Each row comes from the steps of one path. Every step used is in the known rows, and no mark comes twice. Write the path behind each row, first mark first.
(in the rows, 128 means zero)
Known rows
medas beti dero mebonu gigo: [173, 134, 148, 140, 155, 88, 162, 145, 138, 160, 131, 93, 114, 182, 151, 146, 111, 140, 126, 115, 168, 131, 187, 86, 65, 148, 102, 84, 127, 155, 118, 108, 180, 113, 178, 144, 93, 29, 77, 123, 134, 129, 66, 193, 104, 150, 130, 161]
beti gigo: [153, 103, 130, 145, 148, 137, 128, 90, 123, 110, 113, 141, 121, 123, 99, 169, 115, 148, 138, 144, 116, 135, 108, 138, 142, 120, 146, 112, 130, 128, 151, 105, 132, 113, 188, 98, 128, 108, 102, 132, 132, 148, 118, 124, 117, 167, 139, 127]
mebonu gigo beti medas: [128, 136, 143, 104, 118, 89, 171, 184, 113, 89, 106, 153, 136, 130, 111, 188, 151, 142, 147, 138, 134, 176, 179, 127, 118, 171, 114, 103, 142, 123, 140, 92, 159, 142, 113, 111, 103, 108, 130, 190, 125, 162, 116, 171, 101, 152, 165, 146]
zesi seda medas: [101, 101, 130, 115, 150, 135, 129, 124, 162, 102, 135, 143, 133, 131, 152, 106, 137, 54, 96, 147, 129, 95, 131, 143, 118, 156, 153, 158, 113, 93, 153, 159, 114, 115, 92, 130, 127, 151, 115, 94, 125, 137, 110, 136, 93, 116, 115, 168]
zesi seda medas beti dero: [125, 97, 151, 98, 145, 155, 134, 125, 143, 131, 141, 124, 107, 164, 165, 130, 140, 60, 71, 133, 120, 91, 130, 135, 78, 162, 149, 117, 109, 100, 159, 170, 150, 99, 110, 123, 93, 99, 105, 86, 145, 164, 65, 143, 130, 119, 121, 160]
tivi mebonu dero beti medas: [99, 132, 134, 113, 152, 134, 157, 147, 155, 109, 136, 150, 125, 129, 65, 175, 122, 127, 141, 94, 172, 118, 130, 96, 111, 141, 65, 103, 128, 143, 135, 170, 199, 138, 136, 140, 94, 94, 91, 99, 127, 122, 74, 140, 140, 192, 149, 156]
medas beti: [135, 128, 143, 121, 144, 123, 130, 137, 103, 141, 136, 90, 100, 137, 151, 94, 124, 130, 104, 122, 123, 116, 107, 126, 94, 159, 136, 130, 129, 147, 126, 137, 144, 121, 107, 150, 104, 84, 132, 161, 141, 136, 99, 156, 128, 123, 128, 136]
mebonu zesi seda medas beti: [91, 95, 157, 109, 165, 87, 126, 106, 149, 120, 125, 112, 121, 149, 202, 98, 131, 63, 74, 144, 136, 100, 105, 141, 88, 200, 97, 131, 145, 93, 141, 145, 103, 120, 70, 128, 129, 108, 114, 96, 139, 179, 102, 188, 111, 134, 131, 178]
zesi sofud: [121, 131, 94, 123, 127, 142, 124, 141, 138, 133, 138, 105, 167, 140, 135, 138, 126, 111, 145, 140, 114, 125, 116, 113, 137, 156, 165, 143, 142, 92, 125, 113, 93, 150, 101, 112, 110, 129, 130, 122, 124, 115, 123, 146, 120, 149, 100, 127]
dero beti: [111, 134, 138, 115, 149, 132, 134, 123, 146, 143, 120, 102, 106, 118, 78, 132, 124, 111, 122, 116, 131, 116, 98, 128, 123, 149, 114, 160, 137, 152, 119, 141, 167, 121, 122, 181, 133, 99, 135, 126, 137, 110, 125, 144, 100, 141, 122, 148]
gigo beti: [116, 122, 145, 113, 130, 100, 139, 159, 134, 126, 113, 128, 134, 128, 127, 134, 139, 117, 126, 127, 124, 141, 77, 138, 117, 153, 123, 156, 127, 142, 127, 120, 139, 137, 123, 145, 111, 108, 151, 151, 149, 112, 138, 148, 132, 105, 138, 131]
zesi seda medas beti gigo mebonu: [128, 59, 168, 126, 186, 172, 133, 125, 141, 90, 131, 117, 133, 137, 148, 103, 117, 55, 82, 147, 146, 105, 53, 148, 102, 184, 224, 145, 120, 122, 176, 132, 113, 98, 167, 135, 109, 95, 97, 134, 151, 162, 70, 143, 119, 93, 135, 179]
dero beti gigo mebonu tivi: [163, 83, 186, 140, 179, 155, 166, 150, 155, 104, 113, 135, 150, 125, 57, 186, 119, 124, 123, 87, 167, 129, 12, 128, 139, 131, 157, 124, 141, 140, 145, 142, 166, 141, 212, 157, 140, 68, 112, 147, 166, 152, 113, 156, 102, 135, 138, 144]
beti dero: [143, 132, 126, 116, 109, 151, 132, 122, 135, 146, 124, 145, 130, 152, 120, 187, 134, 136, 129, 124, 119, 134, 148, 120, 119, 105, 118, 89, 123, 117, 135, 132, 151, 123, 167, 96, 112, 116, 113, 93, 133, 142, 108, 113, 155, 131, 134, 114]
medas beti dero mebonu tivi: [182, 117, 170, 135, 166, 104, 170, 160, 140, 156, 138, 116, 120, 180, 146, 154, 125, 129, 101, 67, 161, 104, 102, 87, 67, 131, 107, 76, 104, 130, 116, 178, 185, 131, 157, 147, 79, 37, 102, 117, 152, 154, 65, 202, 110, 123, 118, 149]
mebonu gigo: [153, 129, 135, 147, 131, 100, 144, 146, 130, 118, 121, 128, 132, 137, 131, 139, 130, 157, 144, 137, 142, 148, 184, 119, 126, 131, 111, 116, 149, 126, 133, 96, 133, 135, 139, 120, 142, 107, 108, 142, 113, 132, 126, 152, 98, 161, 139, 129]
dero mebonu: [122, 138, 122, 137, 156, 94, 143, 125, 154, 137, 128, 113, 135, 136, 129, 112, 109, 105, 135, 122, 159, 120, 137, 100, 109, 134, 132, 135, 108, 145, 109, 133, 135, 123, 144, 168, 113, 100, 116, 110, 128, 98, 115, 160, 100, 115, 116, 166]
seda zesi: [73, 87, 141, 154, 127, 95, 110, 105, 154, 142, 123, 143, 147, 139, 142, 111, 109, 115, 120, 133, 130, 120, 140, 142, 140, 133, 151, 132, 105, 135, 145, 141, 131, 125, 114, 115, 134, 148, 142, 139, 156, 113, 139, 121, 138, 111, 139, 142]
mebonu zesi seda medas: [83, 102, 139, 117, 152, 88, 124, 97, 175, 103, 114, 145, 147, 139, 181, 131, 136, 61, 100, 150, 136, 107, 132, 143, 119, 172, 91, 131, 142, 74, 146, 139, 85, 130, 90, 107, 151, 154, 120, 67, 126, 173, 132, 156, 106, 135, 132, 171]
seda medas beti gigo mebonu dero: [152, 80, 187, 152, 187, 126, 141, 130, 163, 107, 122, 134, 90, 148, 138, 127, 113, 125, 85, 131, 166, 120, 46, 118, 74, 162, 194, 108, 130, 136, 158, 123, 156, 94, 199, 123, 95, 73, 93, 106, 165, 102, 67, 156, 154, 136, 151, 152]
seda medas beti dero mebonu gigo: [183, 131, 159, 151, 160, 65, 154, 169, 187, 130, 122, 117, 89, 178, 147, 99, 114, 121, 97, 138, 166, 117, 192, 90, 54, 158, 112, 87, 104, 132, 135, 136, 179, 108, 155, 159, 77, 54, 87, 111, 143, 116, 57, 202, 78, 122, 141, 188]
dero mebonu gigo beti medas: [122, 144, 141, 113, 146, 54, 186, 182, 137, 95, 111, 139, 141, 135, 115, 166, 131, 120, 151, 129, 167, 163, 185, 104, 97, 180, 120, 115, 118, 146, 118, 90, 166, 137, 134, 154, 93, 77, 114, 168, 126, 132, 103, 204, 72, 136, 153, 190]

Write each row's path
[145, 76, 174, 142, 185, 154, 148, 107, 117, 135, 124, 113, 115, 152, 140, 173, 111, 146, 112, 113, 165, 137, 41, 116, 82, 146, 182, 106, 148, 157, 135, 101, 157, 102, 225, 108, 109, 51, 84, 116, 151, 112, 76, 149, 178, 162, 143, 127] -> medas beti gigo mebonu dero
[98, 129, 153, 119, 170, 115, 149, 104, 149, 156, 122, 112, 92, 134, 91, 178, 131, 123, 119, 98, 152, 119, 97, 112, 96, 132, 93, 146, 149, 150, 106, 142, 190, 114, 142, 159, 136, 80, 115, 74, 137, 76, 109, 154, 124, 188, 114, 136] -> mebonu dero beti
[72, 129, 151, 91, 155, 158, 169, 144, 135, 116, 124, 136, 131, 133, 77, 215, 139, 112, 127, 97, 178, 150, 102, 109, 101, 159, 156, 117, 141, 142, 124, 131, 183, 122, 156, 149, 115, 103, 116, 100, 137, 116, 85, 135, 159, 150, 142, 157] -> gigo mebonu dero beti medas
[158, 112, 145, 149, 130, 81, 152, 215, 172, 97, 122, 146, 171, 140, 124, 101, 116, 139, 156, 128, 164, 141, 118, 115, 118, 150, 62, 140, 139, 151, 148, 115, 145, 161, 151, 139, 107, 83, 111, 175, 131, 115, 126, 166, 119, 127, 161, 145] -> tivi mebonu gigo beti
[85, 70, 165, 119, 192, 130, 132, 86, 199, 96, 101, 131, 153, 122, 108, 172, 112, 45, 99, 147, 160, 115, 45, 153, 128, 192, 144, 155, 155, 110, 168, 124, 115, 116, 176, 144, 157, 107, 106, 80, 150, 169, 115, 153, 99, 135, 144, 199] -> dero beti gigo mebonu zesi seda medas
[113, 80, 158, 136, 213, 64, 136, 64, 168, 106, 119, 110, 114, 146, 179, 122, 97, 63, 88, 150, 156, 95, 96, 127, 82, 198, 121, 123, 128, 114, 144, 125, 112, 102, 147, 140, 115, 63, 75, 86, 144, 175, 77, 211, 69, 147, 128, 216] -> dero mebonu zesi seda medas beti gigo
[180, 75, 172, 151, 160, 152, 159, 156, 138, 94, 120, 162, 172, 138, 107, 184, 123, 141, 130, 98, 157, 140, 41, 128, 139, 114, 177, 97, 133, 116, 151, 134, 128, 146, 215, 106, 130, 96, 105, 154, 149, 167, 118, 139, 128, 119, 144, 121] -> beti gigo mebonu tivi
[140, 125, 159, 136, 129, 76, 157, 177, 140, 115, 105, 131, 135, 135, 130, 140, 134, 139, 143, 136, 140, 157, 131, 128, 113, 161, 104, 145, 151, 141, 128, 88, 145, 139, 137, 136, 129, 87, 134, 168, 135, 115, 139, 172, 100, 140, 150, 136] -> mebonu gigo beti
[115, 96, 163, 129, 167, 124, 131, 87, 166, 123, 96, 113, 141, 124, 87, 192, 108, 121, 131, 130, 155, 147, 43, 134, 137, 166, 118, 128, 171, 148, 143, 93, 132, 129, 218, 141, 157, 79, 114, 119, 152, 156, 133, 149, 130, 154, 156, 158] -> dero beti gigo mebonu zesi
[155, 98, 172, 139, 141, 138, 163, 193, 146, 107, 127, 150, 182, 143, 135, 136, 136, 120, 120, 85, 171, 133, 57, 119, 127, 124, 156, 113, 128, 116, 134, 153, 123, 164, 158, 138, 133, 116, 130, 147, 143, 151, 129, 148, 139, 89, 135, 128] -> gigo mebonu tivi
[155, 85, 160, 140, 161, 162, 136, 129, 110, 113, 126, 103, 122, 135, 126, 130, 106, 132, 114, 134, 143, 140, 47, 133, 110, 159, 194, 122, 137, 160, 150, 104, 136, 112, 207, 132, 110, 67, 106, 169, 155, 148, 92, 138, 151, 112, 146, 139] -> medas beti gigo mebonu
[144, 109, 154, 127, 181, 94, 160, 140, 172, 129, 134, 111, 117, 182, 167, 130, 119, 69, 95, 136, 169, 99, 191, 99, 53, 172, 134, 113, 111, 119, 142, 141, 164, 104, 138, 148, 90, 52, 65, 84, 131, 139, 45, 199, 71, 133, 120, 201] -> zesi seda medas beti dero mebonu gigo
[144, 99, 147, 156, 187, 143, 142, 99, 175, 125, 125, 138, 119, 129, 58, 174, 90, 146, 144, 99, 166, 112, 62, 107, 119, 117, 72, 124, 136, 160, 146, 146, 188, 120, 214, 125, 112, 50, 68, 84, 141, 95, 89, 142, 134, 214, 141, 141] -> tivi mebonu dero beti gigo
[108, 143, 112, 103, 134, 71, 146, 139, 192, 162, 110, 117, 197, 181, 159, 200, 124, 95, 148, 133, 141, 150, 96, 89, 98, 187, 90, 119, 148, 97, 104, 100, 108, 164, 145, 116, 94, 70, 131, 71, 144, 123, 120, 201, 136, 144, 116, 167] -> gigo beti dero mebonu zesi sofud
[139, 113, 139, 133, 166, 146, 132, 86, 134, 129, 112, 108, 92, 109, 48, 178, 108, 130, 129, 128, 124, 121, 83, 138, 141, 141, 134, 141, 136, 156, 140, 118, 172, 109, 182, 150, 133, 76, 107, 129, 145, 130, 112, 139, 87, 171, 131, 147] -> dero beti gigo
[110, 86, 152, 131, 162, 95, 120, 139, 184, 101, 135, 125, 153, 153, 196, 49, 106, 63, 89, 137, 160, 79, 101, 127, 93, 192, 56, 131, 137, 105, 165, 176, 101, 144, 85, 135, 111, 104, 98, 107, 137, 185, 90, 179, 127, 126, 145, 186] -> tivi mebonu zesi seda medas beti
[136, 86, 157, 148, 170, 154, 144, 99, 140, 114, 120, 151, 144, 148, 117, 203, 115, 146, 137, 120, 163, 148, 60, 118, 115, 116, 173, 103, 148, 136, 142, 97, 139, 111, 240, 91, 129, 93, 84, 88, 138, 109, 101, 122, 171, 168, 140, 120] -> beti gigo mebonu dero
[116, 121, 150, 141, 165, 124, 144, 135, 183, 143, 137, 127, 128, 139, 88, 127, 105, 124, 135, 92, 175, 106, 85, 97, 103, 127, 52, 144, 137, 161, 127, 169, 182, 137, 155, 160, 116, 76, 93, 78, 132, 77, 99, 147, 147, 176, 128, 147] -> tivi mebonu dero beti
[147, 91, 145, 146, 146, 166, 132, 122, 137, 105, 120, 137, 153, 127, 106, 158, 112, 128, 137, 138, 148, 148, 70, 132, 141, 128, 191, 117, 135, 140, 154, 97, 119, 120, 222, 114, 128, 111, 110, 144, 142, 142, 118, 110, 148, 121, 147, 132] -> beti gigo mebonu
[81, 136, 138, 93, 154, 131, 164, 110, 123, 132, 122, 132, 92, 126, 72, 224, 145, 129, 127, 104, 148, 134, 141, 111, 102, 149, 108, 106, 136, 131, 115, 140, 200, 113, 115, 134, 114, 96, 115, 96, 129, 120, 88, 152, 123, 196, 136, 144] -> mebonu dero beti medas
[107, 98, 153, 95, 147, 111, 127, 99, 157, 139, 122, 128, 125, 173, 192, 155, 140, 69, 73, 141, 126, 98, 128, 134, 76, 183, 88, 93, 139, 80, 150, 151, 126, 118, 105, 96, 113, 103, 104, 65, 145, 198, 81, 166, 137, 136, 133, 161] -> mebonu zesi seda medas beti dero
[165, 140, 127, 143, 142, 87, 159, 137, 164, 142, 123, 131, 139, 171, 129, 180, 114, 141, 151, 124, 168, 145, 204, 85, 94, 116, 99, 84, 123, 133, 123, 102, 165, 121, 195, 126, 114, 68, 80, 93, 121, 117, 93, 169, 101, 156, 132, 155] -> beti dero mebonu gigo
[97, 147, 121, 90, 133, 141, 151, 133, 115, 110, 123, 119, 105, 107, 57, 180, 139, 112, 126, 119, 127, 142, 145, 127, 131, 161, 123, 120, 122, 134, 130, 139, 177, 127, 102, 160, 112, 116, 136, 146, 130, 157, 101, 136, 97, 152, 138, 162] -> dero beti medas
[160, 123, 154, 120, 112, 100, 157, 175, 147, 138, 103, 148, 138, 163, 121, 203, 143, 148, 141, 132, 129, 164, 151, 123, 103, 138, 89, 107, 147, 131, 139, 97, 172, 137, 173, 101, 113, 80, 118, 136, 142, 132, 119, 153, 128, 150, 152, 120] -> mebonu gigo beti dero
[86, 116, 119, 102, 159, 101, 146, 62, 158, 152, 124, 127, 184, 174, 178, 211, 122, 71, 132, 125, 162, 122, 150, 106, 96, 140, 77, 103, 138, 101, 116, 127, 118, 129, 163, 99, 134, 89, 82, 27, 120, 171, 106, 167, 130, 156, 113, 170] -> beti dero mebonu zesi seda
[103, 132, 133, 82, 113, 114, 157, 166, 110, 98, 118, 149, 133, 115, 107, 179, 153, 117, 132, 131, 119, 162, 127, 142, 122, 170, 135, 120, 117, 125, 133, 124, 153, 136, 99, 127, 90, 124, 149, 171, 135, 158, 117, 147, 133, 116, 155, 150] -> gigo beti medas
[142, 128, 131, 124, 115, 95, 166, 224, 147, 69, 123, 168, 168, 134, 105, 142, 132, 141, 162, 128, 158, 161, 170, 117, 122, 164, 74, 101, 129, 134, 161, 114, 159, 166, 127, 117, 86, 100, 111, 193, 124, 163, 105, 164, 119, 142, 179, 158] -> tivi mebonu gigo beti medas
[161, 122, 152, 122, 128, 127, 129, 155, 159, 132, 129, 131, 77, 158, 141, 108, 133, 118, 76, 134, 121, 108, 137, 123, 80, 152, 128, 91, 104, 113, 151, 162, 166, 105, 124, 133, 76, 101, 122, 109, 157, 142, 72, 143, 131, 108, 139, 149] -> seda medas beti dero
[128, 139, 118, 115, 152, 94, 137, 116, 161, 173, 131, 79, 158, 185, 184, 167, 113, 109, 125, 124, 140, 127, 127, 80, 75, 187, 98, 89, 150, 102, 106, 108, 113, 146, 131, 118, 85, 46, 103, 74, 143, 143, 85, 216, 137, 163, 105, 164] -> medas beti dero mebonu zesi sofud
[157, 119, 156, 148, 168, 80, 169, 157, 156, 122, 131, 131, 151, 149, 133, 126, 119, 120, 128, 83, 176, 110, 102, 96, 109, 122, 114, 114, 108, 123, 110, 168, 144, 145, 137, 160, 119, 84, 114, 119, 136, 129, 114, 191, 81, 119, 116, 156] -> dero mebonu tivi
